Each row was made from one walk, in order. Every step used is in the known rows, and no mark comes twice. Write each row's walk.
Known rows:
C V: [ 0.04 -0.02  0.12  0.19 -0.36 -0.03  0.09 -0.07  0.05  0.22  0.16 -0.01
  0.02 -0.26  0.00  0.04  0.15 -0.10 -0.12  0.05 -0.09  0.10  0.20 -0.20
 -0.19  0.03  0.15 -0.06 -0.08]
S J: [ 0.02  0.17  0.14  0.30 -0.27 -0.05  0.11 -0.14  0.14  0.22  0.14  0.07
  0.09 -0.27 -0.04  0.08  0.08 -0.22 -0.05  0.13 -0.09  0.17  0.17 -0.15
 -0.26  0.03  0.19  0.07 -0.13]
K L N Z B: [ 0.12  0.05 -0.27 -0.29 -0.13  0.12 -0.16 -0.02 -0.10 -0.08 -0.02  0.10
 -0.19 -0.11 -0.10  0.00  0.15 -0.15 -0.13  0.15 -0.16  0.10  0.24 -0.01
  0.01 -0.01  0.09  0.07  0.02]
M X K L N Z B H: [ 0.14 -0.10 -0.40 -0.43 -0.10 -0.09 -0.22  0.21 -0.42 -0.17 -0.21  0.37
 -0.29 -0.03 -0.08  0.09  0.15 -0.07 -0.25 -0.03 -0.25  0.08  0.09  0.08
  0.10  0.06  0.26  0.09 -0.02]
H B Z V C: [-0.01 -0.09  0.02  0.09 -0.42  0.07  0.14 -0.17  0.12  0.01  0.04  0.25
  0.05  0.13  0.27  0.04  0.20  0.11 -0.15  0.00 -0.21  0.09  0.55 -0.17
  0.12  0.10  0.10 -0.26 -0.37]
N L K X M F: [ 0.28 -0.05 -0.11  0.30 -0.02 -0.38 -0.30  0.08  0.06  0.28 -0.05  0.08
 -0.27  0.36 -0.42  0.25 -0.25 -0.34  0.07 -0.13 -0.22  0.00 -0.07 -0.07
  0.14 -0.07  0.05  0.35 -0.22]
K X: [ 0.10 -0.02  0.08  0.25 -0.20 -0.12 -0.07 -0.06 -0.08  0.13  0.08  0.10
 -0.06 -0.13 -0.21  0.02 -0.11 -0.24  0.03  0.10 -0.09  0.10  0.09 -0.10
 -0.10 -0.04  0.14  0.13 -0.07]
C V Z N L K: [ 0.06  0.03 -0.07  0.18 -0.29 -0.03  0.13  0.04  0.08  0.03  0.29 -0.12
 -0.03 -0.20 -0.18 -0.05 -0.32 -0.11 -0.29 -0.23  0.02 -0.10  0.21 -0.20
  0.06  0.04 -0.07  0.03 -0.01]
J S: [ 0.05  0.14  0.13  0.23 -0.34 -0.08  0.11 -0.13  0.15  0.02  0.21  0.01
 -0.06 -0.31  0.02  0.04  0.22 -0.15  0.03  0.11 -0.14  0.28  0.11 -0.23
 -0.30  0.06  0.09  0.11 -0.12]
L K X: [ 0.16 -0.01  0.09  0.28 -0.11 -0.17 -0.13 -0.05 -0.15  0.11  0.06  0.10
 -0.08 -0.11 -0.38  0.12 -0.19 -0.25 -0.01 -0.06 -0.07  0.00  0.00 -0.10
 -0.01 -0.12  0.12  0.09 -0.08]
F M X K L N: [ 0.19 -0.08 -0.18  0.18  0.00 -0.34 -0.30  0.10 -0.09  0.38 -0.23  0.02
 -0.25  0.15 -0.36  0.19  0.24 -0.28  0.12 -0.17 -0.16  0.19 -0.13 -0.01
  0.09  0.01  0.20  0.22  0.00]
M X K L N Z: [ 0.13 -0.12 -0.28  0.03 -0.06 -0.11 -0.18  0.06 -0.26  0.25 -0.15  0.06
 -0.17 -0.02 -0.22  0.14  0.10 -0.20  0.02 -0.12 -0.08  0.14 -0.01  0.01
  0.09  0.01  0.13  0.12  0.07]
N L: [ 0.07  0.02 -0.02  0.23 -0.26 -0.03 -0.05 -0.13  0.26  0.19  0.18  0.04
 -0.06 -0.07 -0.16 -0.11 -0.18 -0.17  0.10  0.04 -0.05  0.09  0.11 -0.34
 -0.06  0.05 -0.06  0.10 -0.14]
S J V: [ 0.00  0.26  0.13  0.34 -0.43 -0.05  0.25 -0.08  0.14  0.16  0.15  0.00
  0.15 -0.34  0.05  0.11  0.25 -0.16 -0.12  0.08 -0.03  0.07  0.36 -0.02
 -0.24  0.05  0.28  0.07 -0.08]
F M X K L: [ 0.18 -0.05 -0.14  0.23 -0.03 -0.38 -0.25  0.18 -0.05  0.29 -0.18  0.11
 -0.23  0.11 -0.38  0.35  0.14 -0.28  0.11 -0.24 -0.13  0.24 -0.12 -0.01
  0.08  0.00  0.18  0.23 -0.10]
M X: [ 0.05 -0.13  0.08  0.25 -0.16 -0.12 -0.12  0.00 -0.02  0.29  0.09  0.14
 -0.11 -0.16 -0.12  0.03 -0.05 -0.19  0.06  0.09 -0.16  0.21  0.08 -0.17
 -0.14  0.09  0.13  0.07 -0.14]
L K X M: [ 0.20 -0.05  0.05  0.27 -0.02 -0.31 -0.16 -0.01 -0.08  0.18 -0.04  0.12
 -0.09  0.09 -0.39  0.27 -0.13 -0.27 -0.02 -0.09 -0.17  0.05 -0.04  0.06
  0.01 -0.09  0.20  0.23 -0.09]
H B: [ 0.12 -0.03  0.08  0.00 -0.24 -0.05 -0.02 -0.15  0.09  0.09  0.12  0.28
 -0.02 -0.18 -0.03  0.01  0.04 -0.05 -0.10  0.10 -0.19  0.14  0.18 -0.18
 -0.09  0.03  0.15  0.01 -0.27]
K L N Z V: [ 0.07 -0.03 -0.32  0.00 -0.28  0.05 -0.06 -0.10  0.06  0.06 -0.02 -0.08
 -0.10  0.06 -0.03  0.05  0.24 -0.15  0.02  0.06 -0.07  0.12  0.40 -0.17
  0.06 -0.01  0.00 -0.04  0.04]
H B Z: [ 0.08 -0.04  0.05 -0.09 -0.22  0.10  0.00 -0.18  0.04  0.09  0.06  0.42
  0.00 -0.13  0.03  0.06  0.03  0.05 -0.17  0.11 -0.18  0.14  0.23 -0.21
  0.02  0.07  0.17 -0.05 -0.35]
F M X: [ 0.11 -0.14  0.06  0.26 -0.06 -0.25 -0.23  0.08  0.08  0.35 -0.01  0.13
 -0.14 -0.03 -0.15  0.18  0.14 -0.27  0.18  0.05 -0.19  0.26  0.07 -0.10
 -0.04  0.18  0.17  0.13 -0.18]
X M F: [ 0.15 -0.16  0.06  0.17 -0.12 -0.26 -0.15 -0.01  0.14  0.38  0.04  0.08
 -0.18  0.17 -0.09  0.29  0.18 -0.27  0.02  0.08 -0.34  0.28  0.04 -0.08
 -0.15  0.04  0.16  0.22 -0.29]
X K L: [ 0.12  0.04 -0.07  0.14 -0.21 -0.19 -0.03 -0.03 -0.02  0.13 -0.01  0.06
 -0.10 -0.03 -0.31  0.18  0.04 -0.16 -0.04 -0.20 -0.05  0.15 -0.06 -0.14
 -0.05 -0.15  0.08  0.14 -0.05]
K L: [ 0.11  0.10 -0.05  0.15 -0.24 -0.06 -0.11 -0.09  0.12  0.17  0.07  0.03
 -0.10 -0.08 -0.28  0.05 -0.02 -0.19  0.00  0.02 -0.06  0.14  0.07 -0.21
 -0.09 -0.12  0.06  0.11 -0.10]
M X K L N: [ 0.14 -0.09 -0.17  0.18 -0.08 -0.22 -0.19  0.02 -0.21  0.32 -0.13  0.03
 -0.22  0.03 -0.31  0.03  0.06 -0.21  0.02 -0.14 -0.12  0.12 -0.10 -0.07
 -0.01 -0.08  0.16  0.17  0.05]
B Z N L: [ 0.02  0.03 -0.04  0.11 -0.26  0.11 -0.01 -0.16  0.27  0.17  0.18  0.11
 -0.10  0.03 -0.07 -0.17 -0.21 -0.03 -0.11  0.03  0.02  0.07  0.24 -0.27
  0.07  0.05 -0.08  0.15 -0.19]
V Z N L K X: [ 0.11  0.03 -0.11  0.25 -0.12 -0.13 -0.03  0.04 -0.06 -0.05  0.21 -0.02
 -0.11 -0.07 -0.38 -0.07 -0.56 -0.24 -0.15 -0.20  0.01 -0.10  0.09 -0.10
  0.14 -0.01 -0.08  0.23  0.00]
L K: [ 0.10 -0.01  0.12  0.21 -0.14 -0.11 -0.05 -0.12  0.05  0.17  0.15  0.08
 -0.02 -0.14 -0.25  0.14 -0.04 -0.20 -0.02 -0.06 -0.08  0.09  0.03 -0.21
 -0.09 -0.06  0.05  0.01 -0.16]
C V Z N L K X M: [ 0.15  0.00 -0.12  0.25 -0.18 -0.23  0.04  0.16 -0.07  0.05  0.10 -0.07
 -0.09  0.02 -0.31  0.10 -0.39 -0.18 -0.30 -0.25 -0.07 -0.14  0.13  0.06
  0.16  0.01  0.08  0.27  0.05]
N L K X M: [ 0.22  0.01 -0.08  0.32 -0.07 -0.28 -0.20  0.01  0.06  0.18 -0.04  0.09
 -0.10  0.17 -0.46  0.15 -0.36 -0.27  0.06 -0.12 -0.10 -0.05 -0.02 -0.07
  0.13 -0.06  0.06  0.31 -0.08]
C V Z: [-0.01 -0.06  0.04  0.13 -0.32  0.02  0.21  0.03 -0.10  0.07  0.22  0.00
  0.09 -0.41  0.02  0.13  0.02 -0.14 -0.19  0.00 -0.15  0.09  0.22 -0.19
 -0.17  0.14  0.13 -0.10 -0.04]

Write each row's walk:
[ 0.15 -0.01 -0.14  0.25 -0.05 -0.25 -0.08  0.09 -0.02  0.03  0.10  0.00
 -0.12  0.12 -0.41  0.09 -0.50 -0.27 -0.16 -0.21 -0.09 -0.06  0.06  0.04
  0.17  0.01  0.01  0.38  0.00] : V Z N L K X M
[ 0.12 -0.19  0.03  0.26 -0.02 -0.37 -0.15  0.14 -0.05  0.32 -0.09  0.16
 -0.15  0.02 -0.18  0.31  0.19 -0.27  0.13 -0.16 -0.17  0.28 -0.07 -0.03
 -0.01  0.16  0.19  0.16 -0.14] : F M X K
[-0.06 -0.10  0.06  0.27 -0.40  0.06  0.15 -0.14  0.13  0.12  0.07  0.05
  0.04  0.13  0.20  0.06  0.19 -0.02 -0.01  0.00 -0.15  0.13  0.50 -0.21
  0.02  0.10  0.03 -0.24 -0.25] : B Z V C
[ 0.21  0.02 -0.06  0.30 -0.09 -0.29 -0.18  0.00  0.12  0.16  0.03  0.01
 -0.19  0.25 -0.44  0.01 -0.38 -0.21 -0.09 -0.17 -0.02 -0.05  0.03  0.06
  0.14 -0.10  0.03  0.41 -0.03] : Z N L K X M
[ 0.17  0.08 -0.03  0.31 -0.16 -0.16 -0.13 -0.06  0.06  0.09  0.15 -0.02
 -0.17  0.07 -0.40 -0.15 -0.44 -0.20 -0.07 -0.14  0.07 -0.10  0.07 -0.09
  0.13 -0.13 -0.06  0.26 -0.05] : Z N L K X
[ 0.14  0.00 -0.37 -0.51 -0.19 -0.02 -0.10  0.08 -0.30 -0.26 -0.15  0.30
 -0.19 -0.04 -0.04  0.09  0.22 -0.05 -0.30 -0.03 -0.22  0.08  0.12  0.02
  0.04 -0.01  0.20  0.05 -0.04] : X K L N Z B H
[ 0.21 -0.09 -0.16  0.24 -0.01 -0.34 -0.18  0.16 -0.01  0.14  0.08 -0.01
 -0.28  0.28 -0.39  0.18 -0.41 -0.35 -0.15 -0.22 -0.21 -0.01  0.02  0.05
  0.19  0.01  0.01  0.40 -0.15] : V Z N L K X M F
[-0.04 -0.11 -0.02  0.15 -0.29  0.03  0.08 -0.13  0.12  0.08  0.07  0.17
 -0.03  0.04  0.10  0.14  0.16 -0.03 -0.05  0.07 -0.12  0.19  0.42 -0.30
 -0.02  0.11  0.04 -0.10 -0.21] : B Z V
[ 0.12  0.05  0.01  0.23 -0.19 -0.08 -0.07 -0.12  0.26  0.17  0.24 -0.04
 -0.13  0.03 -0.30 -0.13 -0.27 -0.14 -0.09 -0.13  0.05 -0.02  0.10 -0.21
  0.04 -0.08 -0.12  0.16 -0.11] : Z N L K
[-0.05  0.29 -0.05  0.32 -0.44 -0.01  0.33  0.01  0.23 -0.01  0.29 -0.13
  0.11 -0.31  0.05 -0.08 -0.14 -0.16 -0.25 -0.06  0.04 -0.04  0.45 -0.05
 -0.07  0.14  0.09  0.20  0.00] : S J V Z N L
[-0.01  0.04 -0.10 -0.29 -0.39 -0.01  0.18  0.17 -0.20 -0.42  0.16  0.28
 -0.03 -0.40  0.18  0.10  0.13 -0.04 -0.39  0.06 -0.30  0.04  0.43 -0.04
 -0.15  0.21  0.29 -0.03 -0.15] : J V Z B H
[ 0.24 -0.04 -0.13  0.20 -0.02 -0.23 -0.26  0.05  0.07  0.26 -0.05  0.14
 -0.32  0.47 -0.32  0.17 -0.29 -0.20 -0.15 -0.13 -0.15 -0.02  0.06  0.01
  0.24 -0.05  0.03  0.39 -0.27] : B Z N L K X M F
[ 0.05 -0.08 -0.26  0.13 -0.33 -0.05  0.09 -0.06 -0.04  0.06 -0.09 -0.16
 -0.03  0.22  0.06  0.11  0.33 -0.11  0.01 -0.22 -0.07  0.09  0.35  0.01
  0.14 -0.04  0.02 -0.13  0.05] : X K L N Z V C
[ 0.00 -0.05  0.10  0.08 -0.21  0.09  0.02 -0.17  0.12  0.19  0.16  0.15
 -0.08 -0.07 -0.01 -0.04  0.01 -0.02 -0.18  0.08 -0.03  0.17  0.23 -0.15
 -0.06  0.02  0.07  0.07 -0.19] : B Z N
[ 0.00  0.01 -0.07  0.16 -0.38  0.03  0.19  0.03  0.12  0.06  0.30 -0.11
 -0.02 -0.23 -0.01 -0.14 -0.23 -0.10 -0.25 -0.07 -0.02 -0.01  0.29 -0.21
 -0.04  0.13 -0.03  0.07  0.00] : C V Z N L
[ 0.00  0.06  0.18  0.34 -0.49 -0.02  0.19 -0.10  0.12  0.16  0.18 -0.11
  0.11 -0.16  0.12  0.00  0.23 -0.11  0.01 -0.03 -0.06  0.04  0.40 -0.01
 -0.11  0.03  0.16 -0.11 -0.15] : J V C
[ 0.13  0.07 -0.12  0.11 -0.21 -0.02 -0.14 -0.16  0.05  0.25  0.01 -0.06
 -0.12 -0.06 -0.27 -0.10  0.08 -0.21  0.01  0.07 -0.10  0.09  0.08 -0.20
 -0.09 -0.13  0.10  0.11 -0.01] : K L N
[ 0.06 -0.19  0.05  0.25 -0.11 -0.25 -0.05  0.06 -0.16  0.27  0.02  0.17
 -0.11 -0.10 -0.16  0.16  0.02 -0.18  0.02 -0.12 -0.14  0.22 -0.07 -0.09
 -0.10  0.07  0.15  0.10 -0.09] : M X K
[ 0.13  0.05 -0.01  0.24 -0.17 -0.08 -0.10 -0.11  0.19  0.17  0.17  0.04
 -0.06 -0.04 -0.32  0.00 -0.26 -0.19  0.06 -0.11 -0.02  0.00  0.04 -0.33
  0.04 -0.04 -0.08  0.07 -0.15] : N L K
[-0.02 -0.14 -0.10  0.08 -0.29  0.02  0.09 -0.07  0.12  0.02  0.13  0.06
  0.00 -0.07  0.14  0.17  0.20 -0.13  0.02  0.07 -0.09  0.22  0.43 -0.19
 -0.03  0.15  0.00 -0.10 -0.10] : N Z V
[ 0.06 -0.10 -0.18 -0.46 -0.20  0.13 -0.07 -0.03 -0.17 -0.21  0.03  0.33
 -0.12 -0.20  0.17 -0.06  0.22 -0.06 -0.24  0.27 -0.27  0.11  0.31 -0.06
 -0.07  0.16  0.20 -0.06 -0.12] : L N Z B H
[ 0.27 -0.05 -0.09  0.29 -0.05 -0.38 -0.28  0.06  0.11  0.27  0.02  0.00
 -0.33  0.41 -0.41  0.11 -0.29 -0.30 -0.08 -0.15 -0.15  0.00  0.01  0.05
  0.15 -0.12  0.02  0.45 -0.18] : Z N L K X M F
[ 0.00 -0.03 -0.07 -0.32 -0.37  0.02  0.16  0.19 -0.27 -0.35  0.15  0.30
 -0.03 -0.40  0.18  0.07  0.05 -0.02 -0.47  0.09 -0.32  0.05  0.33 -0.16
 -0.17  0.19  0.26 -0.13 -0.13] : C V Z B H
[ 0.13  0.00 -0.14  0.10 -0.16 -0.15 -0.06 -0.09 -0.08  0.22 -0.06 -0.05
 -0.12  0.00 -0.31  0.04  0.13 -0.18 -0.02 -0.13 -0.08  0.11 -0.08 -0.11
 -0.04 -0.15  0.11  0.13  0.04] : X K L N
[-0.02 -0.05  0.07  0.12 -0.34  0.00  0.23  0.02 -0.02  0.05  0.29 -0.09
  0.01 -0.34  0.04 -0.01  0.00 -0.09 -0.33 -0.03 -0.07  0.09  0.28 -0.10
 -0.15  0.10  0.10 -0.01 -0.01] : C V Z N
[ 0.05 -0.12 -0.06 -0.01 -0.16  0.12 -0.03 -0.18  0.00  0.20  0.10  0.02
  0.00 -0.18  0.01 -0.01  0.19 -0.19  0.06  0.18 -0.11  0.16  0.22 -0.11
 -0.07  0.11  0.06 -0.02 -0.04] : L N Z
[ 0.04 -0.06 -0.04 -0.21 -0.15  0.09 -0.01  0.01 -0.05 -0.13  0.12  0.22
 -0.08 -0.21  0.07  0.13  0.11 -0.14 -0.12  0.17 -0.17  0.19  0.27 -0.04
 -0.08  0.15  0.09  0.01 -0.12] : N Z B
[ 0.07 -0.03  0.06 -0.08 -0.24  0.09  0.02 -0.19  0.09  0.09  0.13  0.34
 -0.08 -0.06  0.04 -0.06  0.02  0.10 -0.30  0.07 -0.11  0.13  0.29 -0.11
  0.03  0.04  0.13  0.06 -0.31] : H B Z N
[ 0.13  0.05 -0.35 -0.51 -0.22  0.10 -0.17  0.02 -0.17 -0.24 -0.06  0.28
 -0.20 -0.09 -0.01 -0.05  0.16 -0.07 -0.25  0.19 -0.21  0.05  0.27 -0.05
  0.02  0.01  0.18  0.02 -0.07] : K L N Z B H
[ 0.00 -0.17 -0.15  0.04 -0.26  0.07  0.06 -0.15  0.06  0.10  0.09 -0.05
 -0.03 -0.03  0.15  0.03  0.30 -0.14  0.04  0.15 -0.12  0.17  0.44 -0.17
 -0.01  0.14  0.00 -0.11  0.00] : L N Z V
[ 0.06 -0.02  0.00 -0.27 -0.28 -0.05 -0.05  0.03 -0.07 -0.22  0.10  0.38
 -0.14 -0.17  0.07 -0.01  0.08 -0.04 -0.26  0.19 -0.29  0.14  0.22 -0.17
 -0.17  0.07  0.22  0.01 -0.23] : Z B H
